What can hang from each mark
naka: porav sonok
zulefi: dizal mutara
gilam: buza papam
nabom: rebu sonok
dizal: bada zulefi
buza: dirak gilam
bada: dizal
dirak: buza porav
papam: bada
rebu: nabom
mutara: kazu
porav: dirak naka
ratuf: kazu
kazu: ratuf
sonok: nabom naka

Every row comes from one small tree of marks. Brackets hold a mark, then the marks that hang from it, in alphabetical order. Every link used is in the known rows. Which tree was each row made from?
Known rows
(porav (dirak (buza (gilam (papam bada)))) naka): [-112 162 -90 152 388 342 134 363 148 -2 295 -399 -164 197 284 -452 -92 30 -148 -170 100 60 -186 314 -441 -50 -345 -51 -527 -403 69 87 26 -19 -336 -241 -308 65 116 -100 -74 212 181 -1 -353 213 519 73 104 162]
(porav (dirak buza) (naka (sonok (nabom rebu)))): [-356 198 56 6 361 216 -85 332 226 -201 307 -249 -67 243 634 -521 -246 73 -12 -157 144 -27 -178 409 -655 436 -185 -232 -453 -293 154 -52 185 146 -320 -233 -264 -139 76 -313 -200 -212 35 13 48 166 285 173 196 290]
(rebu (nabom (sonok (naka porav)))): [-11 328 -397 -197 85 372 -51 51 87 -108 -24 -317 196 321 427 340 -314 -268 -298 -67 284 -81 -582 25 -269 -49 -208 330 -491 -176 130 -71 435 149 -58 144 -445 -99 -90 24 -308 222 343 0 59 75 -93 152 384 23]
(bada (dizal zulefi)): [67 -62 -567 21 432 391 31 -13 -242 -72 366 -113 97 381 251 408 -345 159 -47 -203 -29 35 -225 30 -412 -361 -232 133 -81 -50 355 -191 239 200 5 139 -509 -171 191 -58 82 -351 139 -152 -97 79 -217 238 448 74]
(ratuf kazu): [-27 271 -350 294 53 229 47 160 -255 -16 344 -204 106 266 271 12 -135 129 -214 -98 68 237 -54 -127 -527 -10 81 151 -323 -75 359 -172 46 297 -55 170 -218 32 -44 -250 -140 -113 87 -337 -57 -3 -240 257 203 -135]
(papam (bada (dizal (zulefi mutara)))): [-64 14 -428 5 403 395 -45 -48 -288 3 491 -71 76 171 188 337 -303 137 -91 -329 65 92 -72 6 -451 -442 -166 197 -88 12 86 -198 241 272 84 34 -563 -34 153 36 86 -195 128 -272 -329 21 -211 207 354 74]
(gilam (buza (dirak porav)) (papam bada)): [-39 324 -98 75 407 731 185 195 -240 106 199 -220 -23 31 -85 22 53 -83 -350 -92 -165 121 -62 -122 -140 -163 -365 253 -15 -479 -245 9 311 -327 -141 -104 -311 -53 205 109 184 289 88 -377 -314 139 64 172 170 -194]
(porav (naka (sonok (nabom rebu)))): [-299 183 -161 -130 332 395 -12 187 120 -213 412 -49 151 331 643 -242 -281 -2 42 -144 149 -31 -118 205 -646 85 56 -49 -274 -148 20 86 330 215 -35 -9 -248 -253 101 -240 -229 -330 -53 -110 -88 116 75 210 351 234]
(buza (gilam papam)): [-23 137 -355 120 351 888 356 166 -214 201 373 -185 104 250 243 107 -70 -100 -232 -64 -10 65 -259 -83 -362 -450 -72 314 -354 -305 129 282 202 -155 -137 313 -282 23 64 211 -15 317 148 -205 -377 90 90 158 248 -338]
(nabom rebu (sonok (naka (porav (dirak (buza gilam)))))): [91 255 -334 -181 329 553 -136 115 62 10 328 -347 243 36 421 -75 -176 -85 -70 -189 -53 -156 -457 127 -396 373 -95 141 -573 378 117 -23 284 326 -441 49 -525 157 -16 -279 -551 139 333 -316 85 -3 -79 45 242 -139]
(rebu (nabom (sonok (naka (porav (dirak (buza gilam))))))): [-16 301 -304 -148 96 395 -10 114 130 -37 -54 -355 88 229 437 250 -260 -297 -321 -96 220 -113 -624 96 -286 54 -299 320 -601 -185 198 -63 355 130 -207 100 -453 25 -94 5 -305 352 390 74 45 80 2 143 317 -46]
(dizal bada (zulefi (mutara kazu))): [-229 197 -545 10 341 421 228 -106 -407 157 425 53 25 268 557 186 -85 240 -110 117 -28 3 -143 -57 -354 308 251 391 138 141 555 -187 125 604 137 375 -330 -429 204 -100 97 -144 59 -318 -472 -215 -320 320 383 -160]
(bada (dizal (zulefi (mutara (kazu ratuf))))): [42 17 -526 69 447 421 33 18 -265 -117 464 -102 0 122 352 451 -288 78 -24 -344 21 97 -200 43 -448 -301 -147 46 75 89 373 -124 251 213 22 169 -437 -285 164 -112 26 -291 223 -107 -152 72 -236 170 533 -97]
(buza (dirak porav) (gilam (papam (bada (dizal zulefi))))): [123 158 -372 168 403 601 275 26 -291 348 222 -113 -3 55 91 181 25 -59 -208 -255 -221 107 -269 -178 -196 -600 -299 118 -309 -228 22 137 211 83 -227 114 -303 146 230 64 171 -4 -43 -207 -339 106 -262 33 413 -354]
(dirak (buza gilam) (porav (naka (sonok nabom)))): [-317 91 -107 215 56 548 151 -73 254 107 -10 -21 -382 243 282 -377 79 -181 -67 -306 35 -89 -113 158 -592 276 -348 -3 -232 -312 -71 21 47 283 -208 123 -176 -95 -93 -234 -120 304 118 361 -147 323 27 354 364 -61]
(zulefi dizal): [-93 25 -409 121 151 582 -45 -90 -369 -4 287 -227 -167 205 364 194 -298 -92 60 -73 124 238 3 -39 -276 -85 -52 115 -258 -252 -22 -140 23 -31 -76 281 -266 -177 36 116 -76 -239 386 19 -240 144 -87 -47 391 18]
(nabom rebu sonok): [-121 208 -461 -28 384 525 -159 208 42 -113 480 -340 371 106 450 171 -245 73 -39 -257 -65 -96 -268 52 -416 235 -95 290 -473 293 94 -30 284 181 -278 127 -536 -70 116 -320 -489 -157 149 -352 -43 83 -200 98 199 -147]
(papam bada): [-123 121 -352 136 244 446 12 34 -167 79 448 -146 144 240 133 54 -170 93 -152 -225 254 108 -121 -21 -447 -265 -75 194 -279 -221 -147 -85 170 173 29 63 -462 47 89 67 7 6 64 -308 -372 47 -133 200 214 80]
(gilam (buza (dirak (porav naka)))): [-1 370 -168 122 292 367 196 113 -11 41 48 -215 -104 68 181 -100 -6 -119 -85 -167 -98 111 -127 131 -232 61 -288 79 -52 -243 -213 -75 225 -39 -194 59 -145 -60 272 -252 63 116 177 -195 -193 82 74 129 202 -99]
(nabom rebu): [-140 163 -480 149 438 596 -76 113 182 -53 478 -235 299 257 397 73 -257 230 -35 -182 47 -35 -191 33 -407 143 -14 214 -368 68 117 -80 106 180 -180 228 -365 -230 236 -184 -194 -228 206 -378 -103 -84 -75 102 109 -23]
(dirak (buza gilam) (porav naka)): [-154 102 -255 355 73 525 207 -76 312 158 -20 -155 -416 253 94 -345 134 -127 -97 -318 20 -44 -124 144 -472 134 -428 76 -279 -296 -99 4 -93 255 -237 145 -187 -66 -36 -232 -83 432 253 357 -299 329 165 277 281 -66]
(rebu (nabom sonok)): [-177 279 -419 -63 130 374 -30 160 89 -151 44 -338 200 306 459 445 -314 -184 -284 -133 228 -61 -482 13 -292 -69 -265 434 -504 -245 157 -60 383 41 -45 184 -461 -170 -6 -10 -260 96 230 23 -35 135 -104 170 302 -34]
(rebu (nabom (sonok naka))): [-34 340 -382 -194 94 356 -18 149 102 -161 -24 -330 204 306 449 376 -340 -258 -251 -79 306 -133 -608 21 -283 -14 -273 349 -508 -173 159 -37 447 213 -58 85 -498 -75 -46 30 -261 127 302 -14 -54 95 -60 192 372 -51]
(dirak buza (porav naka)): [-205 148 -276 382 32 368 73 -97 352 14 -27 -188 -406 381 80 -385 73 -42 -111 -289 122 -3 -48 161 -449 263 -442 -17 -141 -360 -114 -145 -59 280 -164 40 -213 -233 -80 -272 -60 271 258 353 -169 380 152 310 256 136]
(sonok (nabom rebu) (naka porav)): [-58 184 -423 -347 340 602 -79 -190 -65 -5 243 -40 170 282 477 -143 -238 -122 -38 155 100 -67 -205 32 -512 345 126 44 -398 96 194 -158 493 314 -129 450 -352 -145 -93 15 -261 -16 258 -415 188 -165 -278 186 395 234]
(bada dizal): [58 -24 -493 52 445 502 3 36 -189 -7 473 -285 70 391 211 322 -306 6 -90 -355 58 192 -167 45 -385 -545 -295 122 -99 -167 257 -84 288 68 -85 49 -424 -151 85 -170 20 -272 215 -97 88 158 -71 144 385 73]
(porav (dirak (buza (gilam papam))) (naka (sonok nabom))): [-314 176 104 -12 346 384 97 370 67 -95 283 -231 -121 227 597 -499 -160 -61 -99 -102 98 0 -210 350 -614 186 -205 -168 -478 -425 177 125 216 -12 -317 -202 -236 -39 21 -137 -140 6 2 56 -78 219 360 186 237 132]
(buza dirak gilam): [102 314 -364 178 336 331 321 143 -220 306 368 -210 174 22 417 129 -33 -156 -5 -220 -111 177 -339 0 -320 -388 -65 74 -476 -112 40 169 183 197 -280 289 -159 225 217 -95 84 -27 33 -243 -243 -47 -156 -67 295 -325]
(naka porav sonok): [-147 208 -146 13 59 577 -26 -188 -147 137 363 6 170 469 493 -143 -170 22 -212 -216 232 159 -288 41 -520 -128 313 -96 -31 -236 -38 -68 194 30 -4 159 -98 -177 -139 -105 -218 33 103 -121 375 25 -167 225 399 125]
(dizal bada (zulefi mutara)): [-203 197 -532 58 282 521 219 -158 -330 142 329 36 21 390 570 221 -166 230 -116 178 -63 -6 -102 -19 -363 130 161 468 82 99 579 -181 190 597 164 323 -322 -382 204 -3 185 -143 151 -380 -447 -167 -263 352 318 -73]
(naka (porav (dirak buza)) (sonok (nabom rebu))): [-400 119 -30 -52 260 555 -209 -106 -41 57 351 -48 87 330 646 -308 -201 81 -183 -101 79 48 -189 192 -641 418 160 -146 -291 -209 181 -244 242 -29 -247 182 -183 -201 -151 -169 -282 -60 57 -146 572 -27 -214 216 281 243]

Write each row's tree
[-294 200 -145 -113 260 323 61 170 36 -194 338 -46 87 371 617 -253 -248 -69 11 -131 203 21 -118 198 -638 -15 50 -85 -236 -250 -4 106 344 184 14 -19 -219 -209 48 -179 -167 -264 -66 -48 -114 169 92 238 396 240] => (porav (naka (sonok nabom)))
[119 298 -386 -209 332 512 -198 90 22 -59 317 -362 311 121 444 -80 -266 4 -73 -170 43 -108 -447 106 -344 267 -37 83 -523 372 93 -51 359 311 -368 18 -520 67 20 -270 -570 -16 308 -410 136 -9 -120 42 261 -45] => (nabom rebu (sonok (naka (porav dirak))))
[-177 186 -534 110 325 514 226 -74 -342 135 416 32 32 201 513 221 -63 195 -138 97 49 -10 -189 -57 -405 280 223 381 133 115 551 -110 159 546 152 323 -318 -450 216 -97 81 -125 85 -340 -494 -164 -358 306 419 -191] => (dizal bada (zulefi (mutara (kazu ratuf))))
[-186 67 -251 390 99 779 196 -97 97 256 55 -148 -348 226 -64 -146 156 -97 -269 -263 -1 -30 -129 -55 -394 59 -444 219 -223 -419 -59 -17 -44 88 -219 186 -298 -26 -115 18 26 554 218 186 -274 296 -4 331 238 -231] => (dirak (buza (gilam (papam bada))) porav)
[105 318 -320 143 426 546 373 217 -281 281 416 -234 194 77 327 151 11 -179 -161 -107 -205 170 -311 -104 -249 -502 -103 135 -417 -286 89 285 247 -29 -274 192 -169 132 173 91 138 59 12 -279 -270 40 -43 -53 293 -370] => (buza dirak (gilam papam))
[1 334 -352 -180 97 354 -73 98 88 -99 -52 -375 138 313 450 252 -330 -206 -326 -71 309 -61 -624 79 -236 -40 -250 269 -554 -202 178 -92 430 99 -128 93 -446 -47 -61 15 -312 197 354 -33 78 67 -43 125 340 23] => (rebu (nabom (sonok (naka (porav dirak)))))
[-40 107 -332 100 366 882 297 162 -254 242 440 -158 129 181 158 119 -65 -79 -249 -103 8 47 -224 -116 -377 -489 -92 337 -374 -296 42 258 195 -118 -98 217 -360 109 78 247 2 334 105 -267 -476 71 54 146 239 -308] => (buza (gilam (papam bada)))
[-336 149 55 -7 391 318 3 344 208 -110 306 -229 -65 173 662 -497 -211 17 -10 -169 77 -58 -224 401 -665 338 -186 -177 -533 -236 161 42 165 132 -370 -173 -243 -20 103 -280 -223 -107 30 10 -44 127 291 156 199 147] => (porav (dirak (buza gilam)) (naka (sonok (nabom rebu))))
[-17 196 -245 -274 262 618 105 -126 -261 97 99 -110 -74 293 379 -277 -123 -258 -169 212 128 30 -279 84 -480 184 -10 -25 -417 -233 234 -64 507 100 -191 349 -302 28 -227 198 -125 313 269 -231 140 -22 -89 222 404 153] => (sonok nabom (naka (porav (dirak (buza (gilam papam))))))
[9 33 -526 -3 438 381 33 -70 -274 -110 400 -101 -14 280 383 446 -363 110 -17 -276 -82 99 -132 63 -409 -395 -185 118 57 83 402 -196 280 255 35 188 -447 -237 148 -56 92 -312 265 -127 -109 49 -164 212 440 -10] => (bada (dizal (zulefi mutara)))
[-144 346 -65 -2 278 404 152 114 -84 1 59 -121 -80 63 311 -125 -41 -163 -53 -132 -106 69 -102 134 -332 163 -232 32 -41 -256 -184 -76 343 -25 -173 76 -149 -83 217 -247 38 6 54 -199 -76 81 -44 187 262 -89] => (gilam (buza (dirak (porav (naka (sonok nabom))))))
[-44 200 -346 -312 382 575 -100 -129 -63 1 184 -131 115 263 499 -255 -273 -45 -60 165 137 -39 -270 111 -463 348 85 -41 -471 61 234 -190 500 236 -227 358 -350 -85 -49 1 -279 -53 268 -446 230 -178 -215 140 344 246] => (sonok (nabom rebu) (naka (porav dirak)))
[235 288 -249 -72 165 582 151 -61 -105 144 140 -243 -50 334 236 -293 -105 -133 -219 16 225 55 -450 100 -327 -66 -38 -70 -311 -195 94 23 228 180 -224 60 -276 97 -131 126 -104 398 425 -211 5 -6 174 120 324 11] => (sonok (naka (porav (dirak (buza (gilam papam))))))
[-354 109 -185 -134 236 670 -156 -199 -111 62 421 86 242 382 637 -115 -215 25 -156 -109 90 50 -153 40 -629 189 340 -16 -177 -107 76 -145 350 9 -59 338 -164 -286 -128 -133 -303 -133 10 -235 483 -72 -370 237 400 212] => (naka porav (sonok (nabom rebu)))
[-195 212 -298 168 216 583 -32 -73 -450 -111 474 -188 -355 -285 564 249 -180 -238 94 -337 159 364 50 -16 -316 29 131 -41 89 34 7 -60 34 20 -58 393 -140 -429 -17 -21 -201 -119 524 116 -332 86 -118 -178 516 -300] => (zulefi dizal (mutara (kazu ratuf)))
[-291 213 -16 -73 399 297 -67 324 104 -204 306 -239 43 310 704 -459 -345 152 -14 -126 249 30 -209 354 -548 121 -51 -252 -458 -227 123 30 313 56 -243 -191 -241 -138 193 -255 -268 -407 -42 -180 3 103 202 116 238 265] => (porav dirak (naka (sonok (nabom rebu))))
[-342 60 -136 208 149 595 100 -47 346 88 52 -42 -320 211 302 -361 58 -126 -50 -320 -18 -150 -115 148 -598 372 -350 42 -289 -203 -41 5 12 314 -258 109 -209 -130 -39 -309 -178 224 124 298 -133 271 17 333 321 -68] => (dirak (buza gilam) (porav (naka (sonok (nabom rebu)))))
[94 292 -330 225 257 349 309 38 -16 305 123 -180 -69 81 306 -115 53 -147 -36 -306 -83 137 -271 35 -268 -415 -202 -36 -408 -148 -110 163 143 246 -286 201 -78 161 237 -213 11 -16 41 -62 -294 83 -97 -39 362 -246] => (buza (dirak (porav naka)) gilam)
[69 261 -273 171 361 553 297 108 -128 318 230 -174 -41 64 137 -87 94 -142 -193 -260 -135 144 -206 -102 -216 -591 -277 50 -390 -297 -152 245 209 63 -247 25 -188 142 208 -3 85 89 -34 -139 -407 159 -29 -30 358 -247] => (buza (dirak (porav naka)) (gilam (papam bada)))
[58 303 -410 -219 330 502 -130 192 48 -147 360 -326 359 87 468 64 -285 -41 3 -189 37 -174 -442 74 -396 308 -84 177 -487 397 80 29 393 430 -293 9 -592 60 59 -257 -506 -128 246 -394 -70 27 -147 109 278 -176] => (nabom rebu (sonok naka))
[-365 132 -131 239 20 401 25 -102 295 -40 -10 -64 -372 369 249 -416 26 -95 -85 -286 133 -49 -60 168 -593 396 -339 -93 -113 -385 -90 -119 70 298 -143 17 -193 -268 -137 -288 -104 133 124 349 -26 372 33 394 351 139] => (dirak buza (porav (naka (sonok nabom))))
[-135 225 -43 61 109 515 -63 -86 -167 129 291 -118 81 451 533 -305 -216 135 -240 -202 297 189 -362 155 -453 -109 236 -218 -152 -284 29 -104 177 -89 -146 38 -106 -91 -75 -119 -229 -16 110 -173 437 12 -64 165 307 148] => (naka (porav dirak) sonok)
[109 170 -335 178 410 658 261 50 -257 379 268 -196 -19 50 71 136 52 -129 -223 -330 -181 177 -237 -168 -178 -688 -344 109 -316 -276 -39 185 239 26 -272 76 -259 164 185 23 147 36 -8 -186 -253 136 -187 -9 378 -337] => (buza (dirak porav) (gilam (papam (bada dizal))))
[-141 -40 -325 330 169 733 175 -137 49 233 63 -90 -349 240 -76 -1 98 -39 -242 -267 -95 -88 -152 -57 -395 16 -494 217 -164 -334 61 -81 -11 138 -189 155 -397 -59 -51 18 80 427 207 193 -277 297 -90 368 334 -215] => (dirak (buza (gilam (papam (bada (dizal zulefi))))) porav)
[37 205 -173 -79 604 625 149 283 -364 27 414 -194 126 -1 -23 298 -85 -55 -286 -69 -327 87 -87 -91 -207 -270 -361 289 13 -355 -23 -19 374 -280 -108 -184 -456 -52 278 128 276 86 67 -447 -287 76 48 147 248 -125] => (gilam (buza dirak) (papam (bada (dizal zulefi))))
